What can hang from each mark:
Z_305: Z_627 Z_673
Z_627: Z_92 Z_171 Z_305
Z_673: Z_171 Z_305
Z_204: Z_171 Z_529
Z_407: Z_171
Z_92: Z_627
Z_529: Z_204
Z_171: Z_204 Z_407 Z_673

Every row comes from one small tree of marks. Brackets hold a mark, then the marks that hang from it, in the order of their numbers. Every link used is in the known rows. Which tree was each row made from?
Known rows:
{Z_171 Z_204 Z_407 {Z_673 Z_305}}: -658,-115,220,360,82,-20,-121,-367,62,415,-58,-161,304,-135,10,-467,-124,-80,-195,173,-73,-22
{Z_92 {Z_627 {Z_171 Z_204 Z_407} Z_305}}: -696,-197,300,185,73,38,-190,-361,14,401,-80,-365,322,-122,-40,-412,108,18,-95,90,-170,157
{Z_204 Z_171 Z_529}: -290,-152,163,255,64,185,-9,-115,216,207,-167,-266,-17,-215,225,-170,-39,-173,-45,184,142,75
{Z_407 {Z_171 {Z_204 Z_529} {Z_673 Z_305}}}: -566,-174,155,347,52,241,-53,-115,130,311,9,-202,132,-110,321,-353,-120,-72,-212,254,63,-212
{Z_529 {Z_204 {Z_171 Z_407 Z_673}}}: -471,-148,288,467,168,78,17,-522,-63,357,-167,-151,266,-116,104,-427,-143,-183,-55,244,-117,118
{Z_673 {Z_171 Z_407} {Z_305 {Z_627 Z_92}}}: -623,44,122,222,162,49,-263,-22,188,412,-176,-378,354,36,-144,-382,222,120,-337,-28,49,40
{Z_171 Z_204 Z_673}: -490,-11,132,282,107,45,-141,-443,16,390,-57,-157,87,-152,91,-397,-192,-75,39,138,-32,33
{Z_204 {Z_171 {Z_673 {Z_305 Z_627}}} Z_529}: -692,-270,319,256,90,160,-176,-16,160,294,-126,-313,33,-86,171,-448,52,160,-232,328,71,-259
{Z_407 {Z_171 {Z_204 Z_529}}}: -300,-63,36,310,18,265,40,-214,209,285,-37,-229,80,-116,330,-157,-137,-269,-40,167,176,-11
{Z_171 Z_673}: -467,25,150,282,141,105,-162,-325,82,302,-46,-162,123,-146,55,-326,-88,-39,10,63,-15,74
{Z_305 Z_673}: -392,81,65,236,131,224,21,-231,188,445,-104,-312,94,-19,47,-260,-123,-67,-27,-31,118,199
{Z_92 {Z_627 {Z_305 {Z_673 {Z_171 Z_204 Z_407}}}}}: -603,-85,220,157,172,67,-116,-418,-10,723,-340,-519,303,86,-45,-418,-30,172,-166,211,-139,83
{Z_171 Z_204 Z_407 Z_673}: -501,-58,149,345,97,-17,-118,-570,19,418,-95,-180,268,-167,74,-401,-169,-169,-32,154,-69,36
{Z_627 Z_92 {Z_171 Z_204 Z_407} {Z_305 Z_673}}: -663,-104,59,222,147,166,-166,-335,-19,480,-10,-438,317,-74,109,-527,98,-67,-220,-141,-48,137
{Z_673 {Z_171 Z_204}}: -348,24,113,211,127,59,-49,-235,77,485,-182,-266,70,-67,65,-307,-143,-19,-6,122,33,161
{Z_673 {Z_171 {Z_204 Z_529} Z_407} {Z_305 Z_627}}: -595,-186,210,224,85,34,-136,-50,233,526,-244,-400,264,13,89,-383,54,139,-300,331,46,-120
{Z_673 Z_171}: -327,63,128,207,164,116,-74,-120,141,394,-179,-272,104,-65,32,-235,-38,19,-42,53,50,206
{Z_673 {Z_171 Z_407}}: -334,17,138,270,150,60,-48,-247,148,423,-214,-296,280,-73,8,-238,-18,-74,-107,77,16,213
{Z_529 {Z_204 {Z_171 Z_407 {Z_673 {Z_305 Z_627}}}}}: -764,-219,406,431,148,71,-68,-312,-8,409,-145,-213,303,28,-5,-576,-22,58,-224,317,-88,-80
{Z_204 {Z_171 Z_407 {Z_673 {Z_305 Z_627}}} Z_529}: -708,-318,345,315,86,99,-147,-143,159,317,-165,-334,211,-98,153,-455,71,65,-303,355,35,-251
{Z_171 {Z_204 Z_529} Z_407 {Z_673 Z_305}}: -602,-211,196,342,80,19,-148,-256,158,370,-108,-203,280,-184,160,-391,-67,-49,-245,293,-58,-115
{Z_171 Z_407 Z_673}: -476,-16,160,344,134,45,-137,-450,86,335,-86,-182,298,-160,39,-329,-64,-135,-65,88,-47,86
{Z_673 {Z_171 Z_407} Z_305}: -495,-39,214,283,142,53,-53,-37,184,422,-181,-277,319,-39,-56,-302,25,17,-269,89,6,153

Which tree is each row?
-677,-156,311,185,103,99,-212,-246,85,314,-73,-363,359,-116,-72,-339,214,63,-122,29,-152,200	{Z_92 {Z_627 {Z_171 Z_407} Z_305}}
-411,-116,80,339,65,244,-46,-324,96,317,-25,-217,93,-135,380,-287,-163,-169,-50,244,70,-153	{Z_407 {Z_171 {Z_204 Z_529} Z_673}}
-704,-162,263,221,178,179,-258,-200,-46,289,79,-249,172,-159,150,-522,90,116,-84,36,-127,34	{Z_627 {Z_171 Z_673} Z_305}
-290,-71,83,195,117,96,-84,-138,173,439,-231,-317,50,-118,219,-233,-87,6,-60,242,49,62	{Z_673 {Z_171 {Z_204 Z_529}}}
-624,-78,180,371,65,199,-18,-219,39,354,62,-156,154,-54,168,-429,-178,-95,-154,134,42,-120	{Z_407 {Z_171 Z_204 {Z_673 Z_305}}}
-615,-8,239,182,138,114,-157,95,199,451,-147,-332,143,87,-80,-381,78,252,-207,121,83,16	{Z_673 Z_171 {Z_305 Z_627}}
-578,34,91,156,119,177,-265,-66,162,241,42,-359,144,-71,-15,-362,243,53,-90,-207,89,144	{Z_305 {Z_627 Z_92 Z_171}}
-776,-107,154,242,61,54,-222,-97,137,353,30,-358,326,-62,-58,-507,196,12,-288,-103,27,44	{Z_673 {Z_305 {Z_627 Z_92 {Z_171 Z_204 Z_407}}}}
-670,-298,227,202,134,156,-273,-209,-13,333,21,-292,116,-211,334,-519,44,107,-108,222,-131,-106	{Z_627 {Z_171 {Z_204 Z_529} Z_673} Z_305}
-337,-106,74,303,37,48,-63,-353,229,343,-157,-232,232,-198,176,-197,-89,-249,-69,202,54,84	{Z_171 {Z_204 Z_529} Z_407}
-559,-257,282,297,109,156,-99,-19,137,227,-120,-235,35,-193,216,-364,-20,22,-220,273,32,-125	{Z_204 {Z_171 {Z_673 Z_305}} Z_529}
-625,-209,364,482,156,70,12,-317,-25,353,-134,-136,305,-88,43,-497,-95,-92,-215,263,-129,52	{Z_529 {Z_204 {Z_171 Z_407 {Z_673 Z_305}}}}
-571,-300,297,355,94,98,-74,-142,145,256,-159,-251,211,-214,195,-368,2,-72,-292,298,-4,-118	{Z_204 {Z_171 Z_407 {Z_673 Z_305}} Z_529}
-692,-333,264,304,87,77,-130,-126,117,351,-9,-294,285,-209,231,-478,41,33,-284,213,-105,-77	{Z_627 {Z_171 {Z_204 Z_529} Z_407 {Z_673 Z_305}}}
-367,22,106,252,190,153,50,-265,135,602,-262,-433,268,34,48,-291,-73,-4,-160,52,43,191	{Z_305 {Z_673 {Z_171 Z_407}}}
-680,-340,243,270,120,97,-245,-341,-12,367,-17,-307,291,-227,315,-526,65,12,-175,244,-167,-98	{Z_627 {Z_171 {Z_204 Z_529} Z_407 Z_673} Z_305}
-661,-110,296,117,121,159,-238,-116,84,285,-27,-340,184,-96,-54,-336,192,158,-52,4,-111,194	{Z_92 {Z_627 Z_171 Z_305}}
-737,-104,145,246,141,91,-261,-90,5,297,91,-248,162,-177,51,-543,81,74,-221,-96,-82,32	{Z_627 Z_92 {Z_171 Z_204 {Z_673 Z_305}}}
-360,-98,239,433,118,97,98,-416,49,323,-185,-166,247,-96,53,-302,-116,-280,-38,171,-15,255	{Z_529 {Z_204 {Z_171 Z_407}}}
-711,-60,116,191,138,93,-333,-289,-17,359,51,-343,126,-95,69,-566,110,112,-72,-62,-35,-40	{Z_305 {Z_627 Z_92 {Z_171 Z_204 Z_673}}}
-459,-170,170,269,96,33,-63,-54,218,465,-237,-314,262,-102,136,-302,-21,-2,-293,278,2,18	{Z_673 {Z_171 {Z_204 Z_529} Z_407} Z_305}
-466,-22,111,356,75,208,-21,-428,-1,358,25,-172,113,-88,226,-362,-222,-197,-1,119,53,-61	{Z_407 {Z_171 Z_204 Z_673}}
-537,111,-18,194,187,228,-237,-218,83,389,-66,-334,174,-33,20,-361,66,-18,-142,-155,48,141	{Z_627 Z_92 {Z_305 Z_673}}
-756,47,128,241,154,93,-373,-96,121,290,-10,-246,201,-29,-104,-468,149,160,-223,-34,22,-94	{Z_171 {Z_673 {Z_305 {Z_627 Z_92}}}}
-651,-91,243,242,94,-4,-111,-151,135,561,-192,-350,284,63,-64,-459,-5,121,-247,211,27,-24	{Z_673 {Z_171 Z_204 Z_407} {Z_305 Z_627}}
-329,-118,69,236,147,133,36,-280,171,648,-316,-476,209,-20,236,-289,-122,-17,-185,245,38,55	{Z_305 {Z_673 {Z_171 {Z_204 Z_529} Z_407}}}
-304,-196,178,316,54,123,15,-245,220,231,-212,-285,155,-227,210,-176,-22,-266,-119,206,109,81	{Z_204 {Z_171 Z_407} Z_529}
-431,-110,101,265,102,88,-171,-337,113,347,-101,-202,68,-199,240,-321,-137,-48,-16,256,-14,-62	{Z_171 {Z_204 Z_529} Z_673}
